What can hang from each mark
z_558: z_3
z_18: z_3
z_151: z_3 z_593
z_150: z_3 z_593
z_3: z_150 z_151 z_251
z_593: z_18 z_151 z_558

Each row was made from one small tree. Brackets hold a mark, then the marks that hang from it, in the order of their numbers. Every link used is in the known rows. Write each row's tree.
Known rows
{z_151 {z_593 z_558}}: [ 0.09 -3.16 -0.96  5.11  4.48  0.09 -2.89  0.85 -6.81 -0.26 -4.87 -1.87
  1.93 -3.95  8.09 -1.20  5.05 -1.10 -1.21 -2.42]
{z_593 z_151 {z_558 z_3}}: [-0.35  0.98 -5.33  3.82  3.47  2.76 -4.72 -0.74 -1.57 -1.99 -1.22 -1.21
  1.50 -1.91  7.53 -2.24  6.57 -0.41 -1.70 -2.47]
{z_150 {z_3 z_151} {z_593 z_18}}: [-1.00  1.47 -0.49  7.43  1.40  2.37  0.10  3.59 -3.16  2.18 -2.55  3.66
  1.23 -1.47  1.80 -0.78  2.94  4.19  2.44 -3.29]
{z_18 {z_3 z_150 z_251}}: [-2.10 -3.67  0.52  7.66  4.77 -1.13 -3.86 -0.19 -7.11 -0.94 -3.24  3.72
  6.58 -0.32  5.22 -2.10  5.43  3.44 -4.92 -5.20]
{z_3 z_150}: [-0.96 -1.83  0.30  6.97  5.27  0.67 -2.23 -1.76 -5.22 -1.48 -1.15  2.89
  3.72 -1.35  4.38 -1.75  4.82  3.65 -0.59 -5.10]
{z_150 {z_593 z_151 z_558}}: [-0.29  1.09 -0.41  5.42  3.27  3.49 -3.62 -2.39 -1.25 -2.17 -4.62  0.50
 -0.88 -4.60  5.59 -0.47  7.66  1.32 -1.15 -2.41]
{z_593 z_151 z_558}: [-1.85  0.00 -2.26  5.13  3.02  1.55 -4.75 -0.49 -3.32 -3.08 -3.49 -1.44
  0.51 -3.10  6.77 -1.01  7.52 -0.64 -2.75 -2.72]
{z_18 z_3}: [-1.55 -0.84  1.56  6.81  0.47  1.56 -0.95 -2.85 -5.83 -0.15 -4.69  2.10
  2.92 -2.97  5.30  1.42  5.41  1.79 -3.13 -4.98]
{z_3 {z_150 {z_593 z_558}} z_251}: [ 1.70 -2.47 -0.14  6.89  7.60  2.02 -4.70 -0.08 -3.33 -0.73 -5.23  3.25
  3.32 -1.88  5.95 -2.21  5.67  2.91 -0.53 -3.54]
{z_558 {z_3 z_150 z_251}}: [ 0.23 -2.51 -4.80  5.90  7.40 -0.51 -4.67  0.36 -4.15  0.01  1.28  3.16
  6.12  0.90  5.48 -3.73  3.46  3.45 -0.94 -5.11]
{z_558 z_3}: [ 0.68  0.53 -3.92  5.01  3.04  1.91 -1.74 -1.97 -2.87  0.50 -0.12  1.66
  2.27 -1.63  5.39 -0.08  3.32  2.11  0.66 -4.49]
{z_18 {z_3 z_151}}: [-1.27 -2.12  0.94  7.84 -0.26  1.35 -0.48  0.64 -5.94  0.98 -4.74  2.94
  5.34 -3.43  4.89  1.71  2.95  1.44 -2.49 -4.62]
{z_150 z_3 {z_593 z_18 z_151 z_558}}: [-2.21  3.66 -1.34  5.01  2.54  3.38 -3.02  1.59 -1.60 -2.09 -3.34  0.07
 -1.52 -1.50  4.11 -3.13  8.88  2.34 -0.33 -1.57]
{z_151 {z_3 z_251}}: [-0.66 -2.70 -2.33  7.97  1.64 -1.34 -4.27  1.34 -6.57  0.54 -3.78 -0.39
  3.86 -1.19  7.29 -0.96  3.72  1.83 -3.61 -3.96]
{z_18 {z_3 {z_150 z_593} z_151 z_251}}: [-0.27 -3.52  1.57  9.02  4.23  0.72 -2.06  1.15 -5.00  0.95 -4.63  6.42
  7.61 -2.75  3.80 -1.19  2.95  4.68 -2.77 -4.93]
{z_558 {z_3 z_150 {z_151 z_593} z_251}}: [ 0.26 -6.38 -5.51  5.87  7.75 -3.20 -4.11  5.13 -7.12  1.12  1.51  2.15
  8.94 -1.06  6.31 -5.11  0.20  2.54 -1.20 -3.91]
{z_151 z_593}: [-1.15 -3.11 -0.76  5.23  3.50 -1.61 -1.58 -0.53 -7.62 -0.12 -2.07 -0.35
  2.35 -3.85  5.53 -0.74  3.81  1.08 -1.14 -3.66]
{z_150 z_3 z_593}: [ 0.92  3.72  0.79  7.86  3.08  4.72  0.18 -2.54 -2.73  0.87 -3.06  4.09
  0.14 -3.24  2.80  0.32  5.63  5.18  2.31 -3.52]

Which tree is each row?
[-3.11 -5.40 -1.98  5.10  1.74 -4.09 -1.87  5.73 -7.87  1.21 -1.16 -1.05
  3.44 -2.46  4.79 -1.93  0.94  0.24 -1.18 -3.39]	{z_3 {z_151 {z_593 z_18}}}
[-3.36 -7.20 -3.52  5.34  3.06 -6.06 -4.62  7.96 -8.69  1.54 -1.39 -0.86
  5.12 -0.95  4.68 -2.44  0.53  0.46 -2.64 -2.88]	{z_3 {z_151 {z_593 z_18}} z_251}
[-2.59 -2.49  2.00  5.67  2.88  0.87 -2.55  1.13 -6.17 -1.77 -5.32  0.91
  3.64  0.32  6.59 -2.96  7.57  0.97 -3.38 -4.42]	{z_593 {z_18 {z_3 z_150}} z_558}
[ 3.15 -0.06 -4.01  4.91  5.38  3.05 -4.51 -0.29 -1.03  1.38 -4.35  2.36
  1.95 -2.25  6.96 -0.94  4.16  1.68  0.61 -2.76]	{z_150 {z_593 {z_558 {z_3 z_251}}}}
[-0.86 -5.11 -2.30  8.45  6.05 -1.63 -4.54  3.99 -6.17  0.04 -1.17  3.42
  7.48 -0.67  4.51 -1.91  1.69  3.30 -1.54 -4.62]	{z_3 z_150 z_151 z_251}
[-0.58 -3.09 -5.24  3.79  6.70 -0.88 -6.22  4.26 -3.99 -0.73 -0.73  0.54
  4.42  2.70  7.02 -5.65  4.73  0.94 -1.21 -3.44]	{z_593 z_18 {z_558 {z_3 z_150 z_251}}}
[-1.57 -5.15 -1.88  4.47  2.53 -2.38 -2.93  6.85 -7.54  0.61 -3.86 -2.36
  3.00 -2.45  7.00 -2.26  2.65 -1.86 -1.16 -2.23]	{z_3 {z_151 {z_593 z_18 z_558}}}
[ 0.51 -3.41 -4.68  5.19  3.58 -0.69 -1.20  2.68 -5.84  2.16  0.27  0.81
  5.32 -3.37  6.18 -1.63  0.17  0.76  0.40 -3.81]	{z_558 {z_3 {z_151 z_593}}}
[-1.33  1.77 -4.13  2.95  2.86  2.33 -4.06 -0.04  0.15 -1.57 -1.45 -0.56
 -0.84 -1.37  6.00 -2.94  6.56  0.94 -0.39 -2.33]	{z_150 {z_593 z_18 z_151 {z_558 z_3}}}
[-2.82 -5.68 -1.05  3.88  2.51 -3.45 -4.86  5.04 -9.16 -0.06 -6.02 -2.03
  3.88 -0.99  7.77 -3.17  5.69 -1.37 -5.73 -2.34]	{z_151 {z_593 {z_18 {z_3 z_251}} z_558}}
[ 0.52 -3.99 -5.39  6.91  6.58 -0.65 -4.43  3.63 -4.30  0.85  0.93  3.69
  8.23  0.36  5.45 -3.42  0.94  2.97 -0.42 -4.87]	{z_558 {z_3 z_150 z_151 z_251}}
[-2.06  0.16  0.52  6.60  5.41  1.36 -2.75 -3.70 -2.35 -2.89 -0.51  3.48
  1.89 -3.25  3.24 -2.83  6.64  5.00 -1.33 -4.18]	{z_3 {z_150 {z_593 z_151}}}
[-3.32 -2.52 -2.76  7.84  4.17 -2.65 -6.08  1.46 -6.47 -3.03 -0.51 -0.25
  5.57  0.00  6.98 -5.34  6.25  3.19 -5.92 -3.88]	{z_593 {z_151 {z_3 z_150 z_251}}}
[-1.79 -0.49 -2.08  7.72  1.60 -0.71 -4.76 -0.54 -3.98 -0.95 -3.16  0.40
  1.97 -2.95  6.12 -1.94  5.48  3.18 -4.06 -3.09]	{z_150 {z_593 {z_151 {z_3 z_251}}}}
[-1.95 -1.34  1.42  5.89  4.35  0.45 -1.33 -1.31 -3.39 -0.94 -1.65  3.28
  1.39 -0.90  2.57 -2.50  4.70  4.65  0.89 -4.91]	{z_3 {z_150 {z_593 z_18}}}
[-1.53  1.38 -0.27  7.54  0.22  1.57 -1.87 -3.06 -3.14 -1.51 -3.21  0.33
  0.59 -4.20  5.76 -1.22  6.08  3.23 -2.79 -3.45]	{z_150 {z_593 {z_151 z_3}}}
[-4.15 -1.98 -1.56  5.61  2.22 -0.97 -4.80  2.98 -5.48 -3.95 -2.69 -3.05
  2.73  0.27  8.11 -6.66  8.23  0.55 -4.89 -3.17]	{z_593 z_18 {z_151 {z_3 z_150}} z_558}
[-0.99 -5.52 -0.59  7.26  5.81 -1.88 -1.37  2.85 -8.11 -0.03 -0.82  1.80
  6.58 -3.29  5.42 -3.24  1.89  2.35 -0.75 -4.46]	{z_3 z_150 {z_151 z_593}}
[-0.17 -1.56  1.26  5.47  5.25  1.76 -2.61  0.33 -2.82 -1.12 -4.13  2.03
  0.91 -1.04  4.94 -2.93  6.25  2.62  0.69 -3.53]	{z_3 {z_150 {z_593 z_18 z_558}}}
[-0.56 -1.59  1.93  6.16 -0.51  2.44 -0.94  2.69 -3.73  1.08 -7.91  2.04
  2.51 -3.33  5.44  0.37  4.26  0.39 -1.47 -2.95]	{z_150 {z_593 {z_18 {z_3 z_151}} z_558}}
[ 1.94 -0.61 -2.90  5.29  6.49  3.61 -3.02 -0.80 -2.88 -1.11 -1.74  1.61
  4.03 -0.62  7.57 -3.56  5.46  1.58  0.39 -4.16]	{z_593 {z_558 {z_3 z_150}}}
[-1.56 -0.11 -2.05  6.63  0.69  1.33 -4.19  0.36 -4.74 -2.58 -4.76 -3.11
  1.47 -2.86  9.03 -2.48  7.84 -0.66 -4.38 -2.44]	{z_593 {z_151 z_3} z_558}
